What can hang from each mark
q_850: q_753
q_982: q_195
q_199: q_742
q_244: q_293 q_539
q_227: q_753 q_999
q_742: q_195 q_199
q_293: q_244
q_753: q_227 q_293 q_850
q_195: q_742 q_753 q_850 q_982
q_999: q_227

Every row comes from one small tree of marks. Brackets hold a mark, then the marks that hang from it, in the order of their numbers. Every link used is in the known rows. Which tree was each row made from?
Known rows
(q_742 (q_195 (q_753 q_227 q_293 q_850) q_982) q_199): [-12.8   1.9  -8.7  24.0   9.6 -40.0   9.7  36.4  15.1  -4.4  62.6 -38.6
   5.7 -17.7  -0.8  -7.0  30.9  22.9   1.1  -8.7  -9.8   2.7  19.1  35.6
   8.6  -2.0  -2.5]
(q_982 (q_195 (q_742 q_199) (q_850 q_753))): [ -6.4   5.2  15.5  -4.4  14.2 -30.9   9.2  21.7   5.7   7.0  46.5 -29.5
  10.6 -17.3   1.3 -17.5  20.9  18.0   0.7   3.5 -13.7  -3.4   4.6  22.0
   9.7  14.7  -7.0]
(q_999 (q_227 (q_753 q_850))): [ 27.6   1.1   1.1  41.3  -4.9  -9.3   0.7  14.6  14.5  16.1  10.3   7.6
  -9.8 -11.6   2.5   5.0  22.7  -4.5  11.6  -7.0 -10.4  -6.8   9.2  17.8
 -13.1  12.4  -7.6]
(q_742 (q_195 (q_753 q_293)) q_199): [ -5.8   8.3 -22.6  15.6   5.1 -19.6   9.3  24.6  16.5   9.9  38.1 -29.1
   5.6 -12.0 -14.5  -2.4  30.3  17.5   7.3  -3.5  -0.9   2.8  17.3  21.6
  11.4  -6.1  -3.5]
(q_195 q_753 q_850): [  1.4 -15.6  11.5  20.5   2.8 -31.0   1.4  18.5   8.2  -4.3  37.0 -27.1
  -2.9   0.1 -13.8 -11.4   0.2  -2.4   2.6  -6.8   4.8 -16.4  -0.8  27.3
  29.0  12.8 -17.5]
(q_742 q_195 q_199): [-10.4  16.4 -25.3   5.4  13.1  -7.1  11.1  13.8  10.7   7.6  20.0 -15.9
   7.1 -10.3  -1.3  -5.4  31.1  18.2   4.9   1.1  -4.3   7.6  19.7  11.0
  -1.2  -5.1   6.4]
(q_742 q_195): [ -3.9   6.1  -7.6   5.9   3.8  -2.6   6.6  12.6   7.7   4.4  21.7  -7.1
   0.2 -10.0   7.0  -0.8  16.0   6.7   4.8  -5.8  -6.7  -2.9   7.1   6.8
  10.2  -6.0   4.4]
(q_244 q_293): [  9.5   5.4   0.5 -11.8   2.5  -1.5   3.8  -7.0  -3.4  -0.5  -6.2 -11.1
   5.4  10.8 -11.5  14.4  -2.7  -8.9  10.9  -5.3  -0.4   6.3   0.1   6.8
  20.6  -1.9  -4.9]
(q_753 (q_227 q_999) (q_293 q_244) q_850): [ 20.1  -3.3  32.9  41.2 -49.2 -37.2 -28.1   9.3   5.6  -7.9  30.7  -9.6
  -4.4 -15.9 -14.4  13.5   6.0  -3.0 -12.9  -8.9  -4.0   0.8   3.3  24.1
 -19.1   7.1 -15.1]
(q_199 (q_742 q_195)): [ -2.3  11.7 -18.6   7.4   7.2  -4.7  -3.0  13.8   9.5   3.4  19.7 -15.6
   3.6  -9.8   1.1  -4.8  23.2  11.6   9.6   5.4  -6.1   8.1  14.4  -4.2
  14.0   1.0   2.6]
(q_195 (q_742 q_199) q_850): [-12.8   7.2   6.3  -1.4  21.3 -26.6  -3.7   9.4   0.9   9.1  28.7 -33.2
  -2.8 -26.6  -3.4 -24.5  16.2  17.1  -5.4   8.1  -8.9   8.3   9.6  14.8
  -6.1   4.1  -7.4]
(q_999 (q_227 (q_753 q_293 q_850))): [ 30.4   0.0   4.0  43.1 -13.4 -10.8  -4.1  17.5  18.2  21.9  16.1   4.9
 -10.8 -15.5  -5.9  11.3  22.3  -3.1   9.9 -10.1  -8.9  -6.1   7.4  19.9
 -11.1   8.4 -10.8]
(q_742 (q_195 q_753 q_850 q_982)): [-16.3  -9.2   2.6  11.8  19.2 -31.9  11.2  31.1  17.8  -3.1  58.7 -30.8
  -3.5  -7.0   8.8 -10.7   9.6  10.6   0.2 -12.9 -10.3 -14.2   1.8  29.4
  33.0   1.6  -2.1]
(q_850 (q_753 q_227 q_293)): [ 16.6 -10.2  15.0  31.5 -24.6 -24.7  -8.7  15.7  -6.4 -13.0  31.4 -16.2
  15.7  -5.8  -8.9   3.1  12.2  -0.2  -5.1  -6.5   0.5  -3.5   6.5  20.1
  -7.7   3.9 -17.1]
(q_753 (q_227 q_999) (q_293 (q_244 q_539)) q_850): [ 16.6  -3.8  35.2  32.6 -52.2 -38.8 -29.1   2.7   4.0 -11.4  24.6 -12.3
  -0.9 -10.9 -18.2  20.1   1.1  -4.8 -12.6  -5.4   1.9  -0.4   2.5  23.8
 -19.2   6.9 -16.9]
(q_195 (q_742 q_199) (q_753 q_293) q_850 q_982): [-25.2 -11.4  14.0  -0.7  28.4 -55.7  -0.4  33.5  14.5   4.2  70.7 -59.0
  -6.5 -25.5  -4.5 -23.0   6.0  23.4 -11.7  -1.6 -13.9   1.6  -0.6  35.4
  15.3   0.4 -13.6]
(q_850 (q_753 (q_227 q_999) (q_293 (q_244 q_539)))): [ 15.5  -9.7  19.2  27.7 -36.4 -31.6 -17.2   4.4  -1.6 -15.1  21.1 -14.4
  14.1   5.0 -11.2  11.6   4.3  -5.4 -12.5  -2.1   2.2  -4.4   1.9  18.4
 -16.7   6.8 -17.7]
(q_753 q_227): [  4.8 -10.7   4.5  20.4 -12.2 -11.9  -8.0   4.7 -10.5 -17.8  12.7  -2.5
   6.9  -4.1  -2.7  -2.2   3.6  -2.4   1.5  -9.1  -5.8   1.3   6.8   3.6
 -18.9   7.1  -4.6]
(q_195 (q_742 q_199) (q_753 (q_227 q_999)) q_850): [ -6.2 -12.9   8.8  35.3   6.0 -53.0  -7.5  22.9  -1.2  -5.8  55.7 -42.9
  -4.8 -25.1  -3.3 -29.5  24.2  10.9  -2.3  -3.7 -14.3  -0.3  11.8  28.5
 -12.9  18.5 -18.2]
(q_227 (q_753 (q_293 (q_244 q_539)) q_850) q_999): [ 28.4   2.4  22.3  33.2 -36.1 -24.0 -13.2   5.8  21.1  16.6   8.8   0.9
  -7.3  -5.3  -7.1  18.3   4.3  -9.5  -4.5   3.2 -11.3  -9.6   5.0  26.2
  -5.0   7.4 -10.8]
(q_195 (q_742 q_199) q_753 q_982): [-28.8  -4.4  -1.4 -10.3  38.7 -38.7   8.9  21.1   3.4  -3.3  43.5 -41.3
  -3.8 -14.9  15.9 -25.7   7.8  20.7  -6.6   6.5 -18.1   8.7   2.6  15.0
  -1.3  -1.6  -0.9]
(q_753 (q_227 q_999) q_293 q_850): [ 19.4  -9.3  27.4  53.3 -45.9 -31.7 -20.7  17.9   0.7  -5.5  39.1  -7.5
  -8.4 -24.9  -3.5   9.7  20.6   0.3  -7.3 -15.2  -7.1   0.0   5.8  25.6
 -18.9   9.6 -12.9]
(q_850 (q_753 q_227)): [ 12.9  -8.9  11.2  29.5 -12.2 -23.0  -2.1  10.9 -11.7 -20.0  23.2 -11.9
  16.9   0.8   3.8  -6.5  12.8  -1.9  -3.0  -2.6  -1.8  -4.8   9.2  16.0
 -10.8   9.9 -12.7]

Which tree is each row?
[ -6.9   1.6  -6.9  17.3  13.0 -26.1  -3.2  25.9   9.9  -8.6  45.9 -29.6
   7.9  -9.6   6.6 -12.2  24.5  15.4   2.4   0.3 -11.5   2.9  14.9  12.3
  17.5   8.0  -2.8]  (q_199 (q_742 (q_195 (q_850 (q_753 q_227)) q_982)))
[ 12.1 -11.0  14.1  26.4 -43.2 -23.3 -29.0   2.2   6.8  -7.3  16.0  -3.2
  -0.8  -3.1 -20.0  17.5  -5.0  -5.1 -12.1 -11.3  -5.6   2.6  -2.6   7.4
 -27.8   2.8 -10.3]  (q_753 (q_227 q_999) (q_293 q_244))
[-31.7  -0.1   9.8 -14.3  40.5 -37.4   1.9  17.6   6.7   2.0  44.8 -40.1
  -4.7 -23.4  13.9 -27.9   7.7  24.8 -15.2   5.6 -19.1   8.9   2.3  19.8
  -2.2   1.4   0.3]  (q_195 (q_742 q_199) q_850 q_982)
[ 28.3   5.4  19.3  26.1 -17.0 -15.4  -2.5  17.0  13.8  16.7  18.4  -7.7
   1.5 -16.9 -12.5   8.5   6.8  -2.8   6.1   0.9  -8.0  -8.0  11.1  28.5
  12.7  -0.6 -12.2]  (q_227 (q_753 q_293 q_850))
[-25.5  -1.2  14.9  -3.6  37.9 -47.5   4.3  23.1   3.5  -3.8  54.1 -46.8
   3.6 -20.8  17.7 -31.4  15.5  25.0 -17.9   8.0 -17.8   5.1   5.9  28.8
  -0.2   5.3  -6.4]  (q_195 (q_742 q_199) (q_850 q_753) q_982)
[ -9.5  -6.7   6.0  22.7   8.5 -34.3   9.5  31.8   8.5 -13.0  58.3 -25.7
  -1.0 -12.2  15.7  -8.9  16.5   9.8   2.4 -13.0 -13.8  -8.7   8.2  28.8
  18.0   1.4  -1.7]  (q_742 (q_195 (q_753 q_227 q_850) q_982))
[ 30.0   3.1   6.7  37.2 -15.4 -13.0  -8.5  13.1  20.8  20.3  11.9   3.7
  -9.2 -11.2 -11.9  13.5  15.1  -5.0   7.2  -6.9  -7.2  -5.9   6.1  19.3
 -11.8   6.8 -12.0]  (q_999 (q_227 (q_753 (q_293 q_244) q_850)))
[ 10.9  -5.9  16.7  11.0 -33.1 -20.2 -25.5   2.7   3.0 -10.4  15.7 -11.2
   8.7  -4.8 -31.8  16.1 -12.2  -3.1  -6.9  -7.7   0.5   3.9   0.2   8.1
 -15.4  -4.4 -13.2]  (q_753 q_227 (q_293 q_244))
[ 24.8  -6.4   3.5  37.1 -26.9  -9.8  -7.6  11.9  19.6  21.6   9.2   8.9
  -8.8  -6.6  -0.3  13.6  10.3  -7.0  -0.7  -6.1 -18.6  -8.1   2.8  15.5
 -10.6   6.3  -4.6]  (q_227 (q_753 q_293) q_999)
[  2.8  -3.9  18.9   2.3   1.5 -21.8  10.3  20.4   9.1   1.3  39.9 -15.4
  10.7  -1.1  -1.5  -5.5   9.6   7.0   2.1  -4.9  -6.1 -14.8  -2.5  22.8
  24.1  17.6  -7.4]  (q_982 (q_195 (q_850 q_753)))
[-10.4   2.7  -4.5   2.1  19.1 -28.1   3.5  12.6  -2.2   3.9  27.5 -34.0
  -1.2 -18.1  -1.6 -22.9  16.2  12.6   4.0   9.2  -7.7   8.4   9.6  10.1
  -5.5   0.7  -9.3]  (q_195 (q_742 q_199) q_753)
[ -4.4   4.6  17.7  -3.3   8.2 -31.8   6.3  24.1   8.1  10.8  50.5 -31.9
   9.4 -20.5  -4.3 -13.1  20.6  18.9  -0.3   1.6 -12.2  -2.9   3.3  23.5
  10.9  11.7  -9.0]  (q_982 (q_195 (q_742 q_199) (q_850 (q_753 q_293))))
[-19.7  -9.2  19.2  15.1  18.3 -56.7  -6.2  28.4   4.2  -5.8  66.5 -47.2
   1.6 -26.6  13.7 -24.7  20.1  23.9 -21.0  -0.8 -21.7   6.1   5.7  33.3
 -13.9   7.5 -10.1]  (q_195 (q_742 q_199) (q_850 (q_753 (q_227 q_999) q_293)) q_982)
[ -9.1  -0.5  11.5  -3.4  16.8 -34.7  10.7  25.3   9.1   7.7  51.7 -34.3
   3.6 -16.1  -5.1 -19.1  15.3  15.8   6.9  -0.5 -12.6  -6.2   2.2  23.4
  19.1  15.4  -9.4]  (q_982 (q_195 (q_742 q_199) q_753 q_850))
[ -7.0  -1.0 -13.7  15.0   7.0 -22.8  -4.1  27.4  12.8  -5.3  44.8 -29.2
   4.2 -10.4   0.0  -4.8  20.5  14.1   7.2  -2.3 -10.9   5.4  12.4   7.3
  18.8   1.6  -2.1]  (q_199 (q_742 (q_195 (q_753 q_227 q_293) q_982)))
[ 30.1   3.6  20.2  39.1 -33.6 -23.3 -13.3  10.5  23.0  19.1  13.0   2.9
  -8.8  -9.1  -4.1  13.7   7.7  -8.1  -5.0   1.2 -15.2  -8.8   5.4  26.5
  -5.2   7.5  -9.6]  (q_227 (q_753 (q_293 q_244) q_850) q_999)
[ -3.6  -0.7  -8.1  27.7  -0.4 -29.0  -5.6  29.4  14.1  -3.5  49.4 -27.7
  -1.8 -13.9   7.1  -5.5  27.9  13.8   4.2  -2.8 -13.3   4.2  12.6  12.7
  15.0   6.5  -2.3]  (q_199 (q_742 (q_195 (q_753 (q_227 q_999) q_293 q_850) q_982)))
[-11.0   0.0 -11.7  11.4  18.3 -24.8   0.6  27.4  16.0  -2.1  45.5 -32.2
   1.5  -7.9   2.8 -12.4  19.6  14.9   6.4   0.7  -9.3   0.2  10.8  12.0
  30.5   6.1  -2.4]  (q_199 (q_742 (q_195 q_753 q_850 q_982)))
[ -7.5   1.5  20.6 -11.6  11.2 -21.7   5.6  17.2   6.4   8.7  40.3 -20.0
   1.3 -18.9   3.0 -12.7   8.0  12.6   2.8  -1.8 -15.5  -5.8  -3.9  13.1
  14.1  11.9  -3.4]  (q_982 (q_195 q_742 q_850))
[-14.0 -14.3   4.7  21.6  13.2 -37.4   7.3  33.6  12.8 -12.2  65.1 -32.0
  -0.2  -9.0   8.1 -11.5  11.2   9.6   0.9 -17.1 -13.1 -13.2   4.8  31.4
  23.8   5.0  -4.5]  (q_742 (q_195 (q_753 q_227) q_850 q_982))
[-10.6   2.8 -17.0   7.2  17.0 -17.4   1.4  23.3  13.4  -2.5  36.4 -26.1
   2.5  -5.3   6.9  -8.9  19.4  14.2   7.7   2.7  -9.5   4.5  11.0   3.9
  23.8   2.0   1.6]  (q_199 (q_742 (q_195 q_753 q_982)))
[ 27.9   2.2   8.9  31.1 -17.4 -14.4  -8.1   8.6  19.3  17.9   7.7   1.3
  -6.3  -7.6 -13.8  17.7  11.3  -6.3   7.2  -5.0  -3.5  -6.7   5.5  19.4
 -11.0   6.7 -12.9]  (q_999 (q_227 (q_753 (q_293 (q_244 q_539)) q_850)))
[-20.1  -0.4 -12.2  12.7  20.0 -38.1  11.2  35.8  24.6   4.9  62.7 -43.2
   2.6 -12.3  -7.7  -8.9  23.9  23.6  -1.5  -8.0  -6.7  -2.8  12.4  36.5
  23.8  -1.9  -3.4]  (q_742 (q_195 (q_753 q_293) q_850 q_982) q_199)
